What can hang from each mark:
Q: X
P: M
M: F P
F: M U X
X: F Y
Y: S X
B: Q
S: Y
U: F

Every row comes from one small tree of marks. Brackets hold a mark, then the marks that hang from it, in alphabetical order. Every link used is in the known rows. Which tree was each row made from?
Known rows:
{F M X}: [ 0.42 -0.16  1.14  1.42  0.80 -0.07  2.40 -0.89  0.48  0.56  1.99 -0.44
  0.63 -0.29 -1.09  1.55  0.74 -0.79  0.42 -2.23]
{X F}: [ 1.55  1.19  1.23  0.27  1.83  3.04 -1.07  0.85 -0.09  0.29  0.15 -0.24
  0.34  1.16 -0.38  1.70  4.10  0.58  1.47 -1.09]
{S {Y X}}: [ 3.86 -1.97 -0.50  5.15 -0.93  1.78 -0.40  1.67  0.01 -0.23  0.07 -1.00
 -0.88 -0.34  0.10  7.91  4.60  0.10  1.13 -1.93]
{B {Q {X {F M U} Y}}}: [-1.00 -2.53 -2.24 -1.70 -0.84 -2.11 -3.21  0.03 -0.30 -2.24  2.69 -0.26
  0.60 -2.03 -1.99 -5.16 -1.90 -1.52 -1.63  3.84]
{M {F X} P}: [-0.06  2.41  1.71 -1.05 -1.22  1.09  0.91 -0.28  0.63  1.01 -2.08 -0.04
 -2.61  1.14  3.94  0.69  0.80  0.49  3.64 -3.32]
{F X}: [ 1.87 -0.04  1.43 -0.07 -0.53  1.43  1.44  0.36 -0.07  0.86 -0.39  0.10
 -0.87 -0.28 -0.50  3.12  2.78  0.02  0.72 -0.93]
{U F}: [ 2.04 -0.73  0.84  1.23  0.64  1.44 -0.21  0.03 -0.05 -0.04 -1.04 -0.11
 -0.64  2.34 -0.37  1.51  4.60 -1.62  2.04 -1.79]
{M P}: [ 1.62  3.09  3.20 -0.32  0.61  2.94 -0.35  0.61  1.28  0.79 -0.21 -1.02
 -1.23  1.92 -0.02  4.88  2.81 -0.15  5.63 -3.19]
{P M}: [ 1.91  0.39  1.80  2.54  0.88  3.88  0.09  0.83  0.74  0.73  1.99 -0.42
 -0.18 -0.09 -0.59  2.97  6.15 -0.92  3.85 -1.75]
{B {Q {X F Y}}}: [ 0.43 -3.01 -1.19 -2.92 -2.27  2.68 -3.75  1.00 -0.62 -1.09  1.50 -0.62
 -0.66 -1.12 -0.66 -0.86  1.40 -0.94  0.41  3.31]
{U {F M X}}: [-0.22 -1.88 -0.76  1.21  0.87 -1.04  2.13 -1.83 -0.11 -0.19  0.69  0.14
  1.36  1.09 -0.65 -2.24  0.62 -2.25 -0.30 -1.75]
{Y S}: [ 3.15  1.25  2.83  0.69 -0.21  3.16  0.14  1.17 -0.03  1.43  1.31 -0.60
 -2.39  1.37 -1.20  5.44  4.24  3.55 -0.62 -2.97]
{P {M {F U X}}}: [ 0.19  0.33 -0.66  1.25 -0.92 -1.23  0.91  0.01 -0.12  0.22 -0.06  1.49
 -1.83 -1.50  2.99 -4.09  2.92  0.00  0.37 -0.10]
{Q {X {F {M P}}}}: [-0.95  1.52  1.06 -1.42  3.28  2.26 -0.06  0.08  1.08 -0.24  0.46 -0.75
  2.12  0.60 -1.34 -2.90 -1.40 -2.31  0.76 -0.41]
{M {F U}}: [ 1.89  1.82  1.19  1.52 -0.38 -1.74 -0.26  0.78  0.42 -0.27 -1.95  0.45
 -3.63  1.17  2.21  0.28  3.82  0.65  1.59 -2.02]
{Q {X {F {M P} U} {Y S}}}: [-2.00  0.20 -0.47 -3.39  0.81 -0.97 -1.12  0.52 -0.20 -0.59 -1.40  0.41
  0.64 -0.95 -1.15 -3.51 -5.38  0.44 -3.69  4.49]
{U {F {M P} X}}: [-1.53  0.20  0.05 -0.35  0.81 -0.73  1.64 -2.11  0.67  0.19  0.48 -0.30
  1.51  1.86  0.07 -2.76 -1.61 -2.50  2.19 -2.77]
{Q {X F}}: [ 1.63 -0.37  0.70 -1.34  2.00  3.26 -0.64  1.51 -0.27 -0.08 -0.86  0.13
  0.39 -0.23 -1.42 -0.45  2.47 -1.25 -1.36  1.80]
{S {Y {X {F {M P} U}}}}: [-0.02  1.15 -2.28  3.60  2.13 -2.15 -1.43  0.33  0.33 -1.37  0.83 -0.52
  2.07 -0.38  0.22 -0.64 -1.41 -0.26  0.50 -1.30]
{F {M P} U {X Y}}: [-2.15  0.22 -0.07 -1.63 -1.16 -3.49  0.94 -0.96  0.55 -0.37 -1.68  0.42
  0.23 -1.24  0.16 -0.38 -4.43 -1.63  2.30  2.76]
{Y S {X {F M U}}}: [ 0.57  2.14 -2.32  2.38  1.84 -0.88 -0.71  0.66 -0.97  0.02  2.77  0.53
  2.03  0.40 -2.12 -2.49  0.01  3.60 -7.51 -1.76]

Write each row's tree:
[-1.00  0.93 -0.07 -3.15 -3.74 -2.29  0.03  0.21 -0.62  0.75 -3.87  1.19
 -3.95 -0.32  4.22 -0.07 -3.17  3.28 -0.68  1.60]
{M {F U {X {Y S}}} P}
[-2.92 -2.24 -0.87 -1.47 -0.97 -1.32  0.95 -2.07  0.16 -0.22 -1.87  0.07
  1.58  0.80  1.22 -1.35 -3.36 -3.47  2.75  1.21]
{U {F {M P} {X Y}}}
[-1.05  3.34  1.57  0.25  3.42  2.18 -0.56 -0.61  1.09  0.15  1.75 -1.11
  1.96  2.07 -0.27 -0.66 -0.09 -0.34  4.02 -3.45]
{X {F {M P}}}
[-1.04  3.98 -1.87  1.24  2.51 -1.20 -1.09  0.07  0.31 -0.58  1.02  0.22
  2.94  0.82 -0.94 -3.18 -1.26 -0.27 -1.33 -1.67]
{Y {X {F {M P} U}}}
[-1.14  3.95  0.77 -0.26  3.52 -0.94 -0.82 -0.50  1.05 -0.64  1.04 -0.17
  1.67  1.21 -0.73 -3.39 -1.19 -0.40  2.41 -1.52]
{X {F {M P} U}}
[-1.65 -0.05  1.10 -1.86 -1.78  0.26  1.20 -0.87  0.14  1.19 -0.17 -0.66
 -0.10 -0.17  0.49  2.92 -3.90  1.74  0.38 -0.03]
{F {M P} {X {Y S}}}
[-2.41 -1.71 -0.64 -2.03 -1.70 -0.80  0.87 -1.82 -0.41  0.61 -0.83 -0.14
  0.67  1.15  0.87 -0.57 -4.16  0.05 -0.57  0.55]
{U {F {M P} {X {Y S}}}}
[ 1.05 -1.73 -2.10  5.65  1.78  0.61 -0.87  0.49 -0.25 -0.76  1.60 -1.12
  2.36 -0.30  0.03  2.59  2.33 -0.18 -0.33 -2.36]
{S {Y {X {F M}}}}
[-1.04  3.43 -1.05  1.85  2.68  2.12 -0.88  0.02  0.54  0.13  1.96 -0.76
  3.37  1.66 -0.46 -0.36  0.07 -0.34  0.28 -3.55]
{Y {X {F {M P}}}}
[-0.84 -1.93 -1.24 -1.71  0.48 -1.59 -0.76  1.02 -0.91 -0.90 -1.34  0.79
  0.73 -1.61 -1.90 -3.09 -3.25  0.71 -6.14  5.25]
{Q {X {F M U} {Y S}}}
[-0.53 -1.59 -0.43 -0.51 -1.97 -3.33  1.38 -0.32 -0.74  0.17 -0.18  0.75
 -0.63 -1.71 -0.86  0.52 -3.12  1.92 -4.00  2.68]
{F M U {X {Y S}}}
[ 0.51  0.47  0.23  1.01  0.77 -3.03  2.01 -0.77  0.29 -0.25  1.27  0.54
  0.29 -0.93 -1.62 -1.40 -0.47 -0.57 -1.13 -0.05]
{F M U X}
[-0.95 -2.72  0.21  0.37 -1.05 -0.83  1.57 -0.79  0.05  0.11 -0.58 -0.29
  0.60 -1.16 -0.09  3.17 -0.92 -1.52  1.26  1.86]
{F M {X Y}}
[ 0.98 -1.51 -0.14 -2.13 -3.15 -2.02  0.40  0.86 -1.40  0.52 -2.17  1.35
 -2.23 -1.71 -0.22  2.29 -1.16  2.82 -3.77  4.37]
{F U {X {Y S}}}
[-0.77 -1.61 -1.43 -0.35 -3.56 -1.29  0.19  0.42 -1.11  0.61 -1.40  1.73
 -2.79 -2.29  3.76 -2.17  0.41  2.62 -2.33  3.09]
{P {M {F U {X {Y S}}}}}
[-0.07  3.02  0.70 -1.37 -1.09 -2.16  0.67 -0.17  0.47  0.41 -2.54  0.93
 -2.94  0.49  3.62 -2.13 -0.57  0.59  2.05 -1.36]
{M {F U X} P}
[-1.32 -3.91 -1.43 -0.33 -1.84 -1.23  1.26 -1.50 -1.16  0.32 -0.55  0.31
  0.51  0.28  0.10 -0.30 -1.67  0.33 -3.30  1.39]
{U {F M {X {Y S}}}}
[-0.95 -3.16 -1.57 -1.26 -0.87  1.07 -2.88 -0.10 -0.14 -1.32  3.73 -1.22
  0.93 -0.98 -1.50 -2.56 -0.52 -1.85  0.41  2.17]
{B {Q {X {F M} Y}}}
[ 1.76 -2.81  1.46 -1.75 -2.19  2.68 -0.15  1.90 -0.61  0.65 -2.69 -0.10
 -2.36 -1.01 -1.22  4.96  0.95  0.68 -2.89  3.65]
{Q {X {Y S}}}
